What can hang from each mark:
B: F N P W X
W: B J N V
N: W
J: P R W
V: W
A: W
F: B

Each row was made from one small tree. Brackets hold a mark, then the marks that hang from it, in alphabetical order. Every link used is in the known rows. Write each row's tree.
Known rows:
{W {J R} N V}: [ 19.9 -19.1  -2.9   3.2  -1.7  -1.6 -16.2  -2.1 -41.4   7.9 -13.8 -31.9
 -14.6 -23.1   1.6 -13.5 -31.5  -0.6   4.0  -5.1 -38.8 -12.9  24.8   1.2]
{N {W {B F P} J V}}: [-16.0 -13.1  12.8 -10.8 -26.5  21.0  -6.6  -3.5  -7.4  22.7  17.2  15.3
 -17.4  -5.4  21.4 -10.8  -3.2 -13.9  -1.5 -30.1   7.9  12.1   5.3  -9.5]
{N {W {B F P X} J}}: [-13.3   9.5   8.2 -15.4 -10.2   9.3  -3.7   0.1  16.9  17.5  19.6  29.7
   2.3   1.0  18.7   5.7  13.3  -0.2  -8.4 -12.9  22.1  18.7  -2.8 -13.8]
{J R W}: [  3.8   7.0  12.5 -16.6   8.7 -13.7 -15.1   9.1 -20.8 -15.8  -8.4 -45.8
  -4.7  13.0  -2.7 -21.6 -16.2  15.7 -14.0   6.8 -19.5  -4.0  18.5  17.0]
{W {B N P X} {J R} V}: [ 19.4 -17.3 -12.1 -15.6   6.7  -3.0   9.4  -0.6 -19.4  29.5  -5.8  10.3
   2.4  -1.4  -7.0   4.5  -7.4 -37.5  -3.0  -8.2   8.6 -13.6  -9.0   0.5]
{V {W B}}: [-10.7   8.9   3.9  26.9   6.1 -30.9  11.6   7.8  13.7 -38.3  -3.2 -22.6
  11.7   3.3 -19.0 -12.8  -9.5  41.8   9.6   6.0  -2.1  -2.9  13.6  -2.8]
{A {W {B F X} J}}: [ 24.6  23.5   0.8  15.2  11.2   7.8  -4.4   1.9   4.1 -13.9  -7.6   2.7
  27.3  -5.5 -11.0  18.2   5.7  -4.9   6.0  30.4  -6.5 -15.4  -2.0  -8.3]
{B N P {W V}}: [-25.8 -20.8   1.9  -6.8 -31.1  13.0   9.8  -0.4  13.5  23.6  12.0   3.9
 -29.9  10.8  18.9  -0.9   1.0  -2.0   3.5 -36.1  25.6  14.6 -14.9   8.7]
{B F}: [-11.1  17.0   3.6   2.9  -4.7  16.3  -3.4  10.1  11.7 -15.5  -4.5  -4.8
  -3.8   9.5  14.8   1.7   0.1  29.8 -16.7  -0.6   1.1  10.5   0.0  -3.8]
{F {B N P {W J V} X}}: [-13.1 -21.1  10.3 -26.6 -13.2  25.7   9.6   1.3  24.3  42.9  -2.6  34.8
 -17.8  -6.6   5.6   5.3  15.3 -34.7  -9.4 -18.9  33.8 -13.4 -30.8   6.0]
{V {W B J}}: [  1.9   3.1  15.7  19.3   2.0 -26.1   2.4   6.1   3.7 -26.0  -6.8 -20.8
   9.2  -6.4 -19.7 -14.9 -17.2  24.3   8.4  14.4 -17.6 -16.4  28.3  -5.1]
{V W}: [-20.9   3.4   8.7  15.8  -1.5 -20.7   3.1  10.8  18.7 -27.1 -11.3 -20.9
   1.3   0.5 -13.4 -19.9 -10.1  46.9   3.5   7.2  -9.7  -3.9  20.2   5.6]
{B F N P {W V} X}: [-29.2  -4.0  -7.6 -14.4 -18.5  38.0   4.8   4.8  20.1  26.5   2.1  43.5
 -16.5  14.5  12.6  12.5  22.0 -21.7 -12.7 -22.9  42.7  17.3 -32.1  -0.1]
{V {W {B X} {J P R} N}}: [ 24.8   6.5  -4.1  11.4  36.6 -44.7  -2.8   0.0 -30.4 -21.5  -1.6 -18.3
  31.9 -10.8 -31.8  -6.4  -4.9  -2.7   3.2  32.2 -34.1  -7.6  18.4   3.3]
{V {W {B P X} {J R} N}}: [  3.3  -3.8  -5.8   6.4  21.9 -45.6   3.9  -4.6 -12.3  -3.2  -1.1  -8.9
  29.5 -12.7 -20.2 -10.1 -14.7   5.5   7.9   7.0  -3.3  -4.5  15.8  -6.4]
{B N P W X}: [-22.7   1.6  -1.7 -12.7 -13.7  -1.9  11.8   2.7  39.9  16.8  16.2  20.4
 -10.5  18.5  16.5  16.8  18.9  12.6  -4.1 -16.9  39.0  22.1 -23.1   3.8]
{F {B X}}: [-10.0  10.9  -0.5  -6.7  15.4   4.2  10.8  15.5  32.4  -7.6  -8.1   3.8
   1.8  -3.3  -0.7   5.3  10.8  29.8 -17.6   4.2  17.4  -6.7 -21.5  -1.2]
{A W}: [  7.5   8.0   4.1  19.1  -4.6 -10.7  -0.5   3.3  11.2 -17.8  -2.9 -35.7
   4.3  -4.1   0.9   1.0  -9.1  37.4  18.2   7.3 -16.0  -4.7  10.6  10.5]
{A {W {B F N} {J P}}}: [ 40.3  20.0   2.9  12.0  12.9   3.0   3.1 -10.8 -11.1 -16.1   2.2  -2.0
  25.2   7.6  -5.4  17.2  15.0 -35.4   9.8  28.8 -19.2 -13.8  -6.9  11.4]
{A {W N}}: [ 10.3   7.6 -12.6  31.9   4.5 -18.7  -0.7 -14.7   3.6 -26.9  -4.2 -35.0
  10.2 -13.4   0.6   7.0 -11.4  38.9  31.0   8.7 -17.9   3.3   8.0   2.6]
{B F N}: [ -6.4  19.8  -6.0   3.8  -2.6  17.2   8.3   1.0  21.6 -16.3 -11.8  11.9
  -0.8  13.6  10.8  11.5  13.0   8.7  -8.9   0.2  12.7   4.7 -12.3  -0.5]
{B W}: [-18.1   5.2  18.4   3.1 -23.3  -2.3  -4.2  13.4  20.2  -6.8  14.2 -24.0
 -20.7   7.4  18.1   0.3  -4.4  43.1  -6.3 -15.2   4.2  18.7   5.5   5.2]

Which tree is each row?
[ 25.6  -3.0  20.4 -18.5   4.4 -13.8 -17.9  15.2 -32.9   7.1   7.0 -37.3
  -3.2   2.3   5.8 -15.5 -15.8   4.1 -21.2  10.3 -45.3  -3.5  25.6  22.0]
{W {J P R}}
[-22.5  -1.7  13.2  -1.3 -26.8  36.5 -10.5  14.1   1.9   1.7   1.7  -1.3
 -28.1   4.9  13.8  -3.8  -1.1   9.6 -12.7 -20.6   5.8  12.1  -4.5   1.8]
{B F {W V}}
[  2.2 -10.4 -17.0   2.4  17.4   4.2 -15.3 -17.1 -45.8 -24.2  -4.5 -29.8
 -11.7  11.6  -8.4 -17.1 -13.9  -8.4   7.3  16.3 -28.9   3.2   9.9   2.2]
{J P {W N V}}
[ -2.8 -13.9  17.8 -14.3 -18.8 -19.6 -14.2  -1.6 -12.1  25.4  21.6 -26.2
 -12.7  -6.8  26.0  -6.8 -20.6  13.2  -3.6 -26.9  -7.3  20.1  16.8   8.8]
{B P {W {J R} N}}
[  0.5  -7.2 -25.5   6.1  10.2  20.0  -1.1 -13.4 -19.5   8.9  -1.7  26.0
   5.0  -5.1  -0.7   9.5  -6.5 -19.8   3.3  -2.1  13.9   6.2 -10.3 -29.5]
{W {B F P X} J N V}
[-12.7  -7.7   0.0  -6.6 -12.4  -5.6  -8.1  -6.0  12.3  20.4  19.2   4.0
  -8.6  -2.1  17.3   9.7  -4.0  18.4   3.4  -9.4  12.7  23.0   2.8 -10.6]
{B P {W J N} X}
[ 24.3   0.1   6.5  15.1  25.7 -48.6  -3.8  -3.2 -37.5 -25.3   1.9 -36.4
  23.4 -10.3 -22.6 -17.4 -16.6   3.2   6.6  19.5 -43.7  -7.8  30.5  10.3]
{V {W B {J P R} N}}
[  5.0  12.9 -12.3  -8.3  10.5  11.6  12.6  -6.1  15.9   9.6   0.3  38.8
  14.6  15.6   4.3  20.1  17.2 -22.5  -7.6   5.8  30.0   1.9 -21.0 -15.8]
{W {B F N P X} J}
[  0.3  -3.0  21.4   2.2   3.1 -19.2 -10.1   9.3  -8.2 -14.2  -1.6 -21.0
   3.5   1.1 -14.7 -24.6  -8.6  15.8  -2.4  24.3 -40.5 -11.1  32.9  13.0]
{V {W {J P}}}
[-11.9  -1.8  -7.5   8.1  -8.5   3.3   5.5   4.9   6.9  -4.7   6.0   4.6
 -13.5  -8.1  -1.9   1.6   4.2  15.0   9.0 -13.5   8.8   8.4  -5.9 -11.4]
{N {W {B X} V}}
[ 13.3  22.1  -2.4   6.3  26.8  -4.1   7.6  -0.2   4.1 -23.2 -11.0  31.0
  29.7  10.9 -29.0   6.2  25.6 -32.1  -6.8  39.2  -3.4 -14.5  -5.6   0.5]
{V {W {B F N X} {J P}}}
[ 34.3  -1.7 -16.8  20.6   7.8   6.1   9.2 -10.7  -4.2  -3.7 -20.0   3.8
  12.1 -12.9 -25.5  19.4   1.4 -33.0  29.6  23.2  -7.9 -33.7  -9.0  -3.7]
{A {W {B N X} J V}}
[-25.7   1.8   6.1 -20.1  -4.2   3.7  22.1   5.8  51.6  21.2  11.3  29.6
  -5.0   8.7  13.8  14.8  29.8   2.6 -13.9 -21.5  52.3  12.9 -43.1  11.1]
{F {B N P W X}}
[  5.9  -4.8 -17.2  -6.1   3.8  29.7  10.0  -7.0  -2.7  18.9  -8.2  43.0
   2.3   7.1  -2.1  13.9  10.1 -43.2  -4.4  -0.7  25.8  -7.4 -22.2 -15.9]
{W {B F N P X} J V}
[ -1.5  24.0   1.4   2.2  15.2   7.6  -3.7  -1.7  -6.7 -38.0  -4.7 -13.4
   5.9  24.1  -4.5  -4.0  -1.5   6.3 -11.1  13.9   6.8   5.4  -0.3  -9.3]
{J {W {B F}}}
[-29.3  -3.1  -8.0  -7.0 -11.5  20.5   5.2   1.5   7.8  16.0  14.9  32.3
  -9.0   2.5  13.1   0.9  13.4  -4.7  -5.2 -27.4  32.0  23.0 -16.4 -12.6]
{N {W {B F P X} V}}
[ -0.2 -10.8  -1.0  -9.4 -18.0  17.7  -2.5  -3.0  13.7  19.5 -12.9  23.0
 -21.0 -14.7   1.8   3.1  13.0 -19.8  10.1  -3.5  -4.1 -12.2   3.8  -1.1]
{B {N {W J V}} X}
[ -3.6  -2.9   2.0  22.4   1.1 -25.6  -6.3  -7.6   2.2 -23.6 -16.1 -19.5
   6.5 -17.0 -14.3 -16.8 -19.2  32.7  17.3  15.4 -27.2 -10.2  33.4  -7.1]
{V {W J N}}
[ 41.8 -17.9  -0.6   8.4   8.8  -9.9 -20.9  -9.7 -60.2   5.5  -4.1 -44.8
   5.4 -24.4  -8.8 -11.2 -23.2 -23.7  18.3  14.8 -61.7 -19.3  23.6  23.1]
{A {W {J P R} N V}}
[ -3.2   7.3 -23.4   2.8  11.5 -14.5  26.2  -4.7  24.8  -3.2   9.3  18.0
  12.1  18.6   1.8  21.0  13.2   8.3   3.9  -5.1  38.5  14.0 -26.8 -10.0]
{W {B N P X}}
[-19.7 -12.5  -6.0  -9.9 -15.6  32.7 -14.7  -5.7  -5.2  29.9   5.9  28.2
 -13.8  -5.9  14.9   5.7  -0.7 -17.0  -5.5 -14.1  14.6  15.1  -7.7 -14.4]
{B F P {W J N V} X}
[ 14.9 -11.0  -1.3 -15.3  -3.1  16.7   4.0  -2.1 -28.2  24.8  -4.6  10.8
  -1.1   3.9   7.0  -2.8  -8.3 -45.4 -11.7 -17.4   5.5  -9.5  -6.1   3.9]
{W {B F N P} {J R} V}
[  3.5 -11.5   6.1 -23.4   0.7  20.0   4.3  -0.7   9.3  22.5  -3.5  32.0
 -12.8 -14.3  -1.5  -0.6  30.0 -41.2  -6.8   2.2  -6.4 -17.7 -17.7  15.1]
{F {B {N {W {J P} V}} X}}
